(in the rows, 128 means zero)
Known rows, with every way that one mark hangs from another:
q347(q281(q768)): [110 161 118 110 140 158 149 142 140 186 120 109 100 133 136 131 124]
q709(q814 q881(q347)): [119 118 141 147 144 127 116 146 146  98 131 136 129 126 232 141 104]
q281(q347(q814)): [115 111 136 135 132 150 145 128 127 157 122 107 120 115 122 171 132]
q709(q814 q881(q347(q281))): [121 133 135 132 142 129 128 148 149 131 122 115 125 133 235 134  96]
q768(q814(q709(q881(q347)))): [121 125 183 138 152 141 117 156 109  91 146 137 139 149 158 111 135]
q768(q814(q709(q881))): [130 128 166 145 146 153 113 140 112 102 146 132 128 131 137 103 160]
q281(q347 q709(q814) q768): [111 109 110 139 130 218 133 130 141 170 132 114  65 124 196 159 148]
q768(q814(q709)): [128 133 167 137 125 149 120 137 116 126 142 141 136 135 109 106 161]
q281(q347 q768(q814)): [ 96 124 146 142 138 189 151 148 107 153 136 106  95 145  91 128 157]
q347(q281): [129 144 122 112 126 132 140 131 133 161 119 107 125 135 131 121 120]
q881(q768): [120 124 138 123 152 106 134 152 122 110 123 124 132 126  88 145 119]
q281(q347(q814) q709(q881) q768): [114 109 102 125 167 220 146 126 130 163 126  83  70 114 172 184 148]
q814(q709(q881(q347(q281)))): [122 143 172 113 154 132 123 156 126 128 131 133 130 146 194 118 105]
q347(q814): [128 129 118 126 132 131 136 121 145 150 121 113 137 105 130 164 128]
q281(q347 q709 q768): [114 112 112 120 143 212 143 132 117 164 133 105  68 140 140 151 149]
q281(q347 q709): [133  95 118 122 130 186 134 120 108 139 131 103  92 143 135 142 144]
q881(q709): [130 123 123 131 140  89 121 102 124 125 122 153 160 139 121 148 120]

Rows:
[121 126 170 131 172 116 112 159 118  86 137 143 125 122 133 135 129] | q814(q709(q881(q768)))
[115 116 156 127 166  66 136 144 105  92 124 135 180 161  67 156 112] | q881(q347 q709 q768(q814))
[123 128  93 130 130 198 124 122 160 165 132 122  79 115 204 154 146] | q281(q709(q814) q768)
[111 127 195 126 155 113 129 177 109  97 140 140 151 150  89 131 127] | q881(q347 q768(q814(q709)))
[121 122 136 126 160 123 134 140 138 116 122 111 140 119 179 169 103] | q709(q881(q347(q814)))
[117 121 109 130 157 189 123 142 154 129 133 119  84 128 252 159 122] | q281(q709(q814 q881(q347)) q768)
[140 122  94  97 177 150 144 135 140 148 110  63 106 112 136 176 125] | q347(q281(q709(q881(q768))) q814)
[113 111 117 129 138 227 149 134 106 160 137  89  73 148 105 135 171] | q281(q347 q709 q768(q814))
[126 139  85 119 150 205 128 128 159 172 123  94  69 118 236 143 136] | q347(q281(q709(q814 q881) q768))
[123 138 126 104 149  80 145 114 144 170 106 123 176 139 147 185  90] | q881(q347(q281 q814) q709)
[115 129 143 122 158  62 131 142 144 135 111 142 167 144 161 173  80] | q881(q347(q281) q709(q814) q768)
[101 156 140 111 141 159 158 162 127 173 125  97 118 159 120 122 122] | q881(q347(q281(q768(q814))))
[117 126 104 108 173 187 142 136 146 147 124  94  95 122 200 187 122] | q281(q709(q881(q347(q814))) q768)
[112 114 151 143 168 102 120 167 139  80 127 131 132 124 193 158  95] | q709(q814 q881(q347 q768))
[138 106 108 117 174 147 124 139 116  90 126  97 103 126 132 148 134] | q281(q709(q881(q768)))
[112 123 189 124 180 105 118 176 115  76 137 148 138 139 153 143 106] | q814(q709(q881(q347 q768)))
[123 143 155 114 175 123 132 156 141 143 118 108 129 106 138 163 122] | q347(q281 q814(q709(q881(q768))))
[122 137 138 112 155 124 138 150 125 124 121 104 129 148 180 125  95] | q709(q881(q347(q281)))
[126 146  91  95 139 196 146 128 140 192 119  91  78 137 150 136 139] | q347(q281(q709 q768))
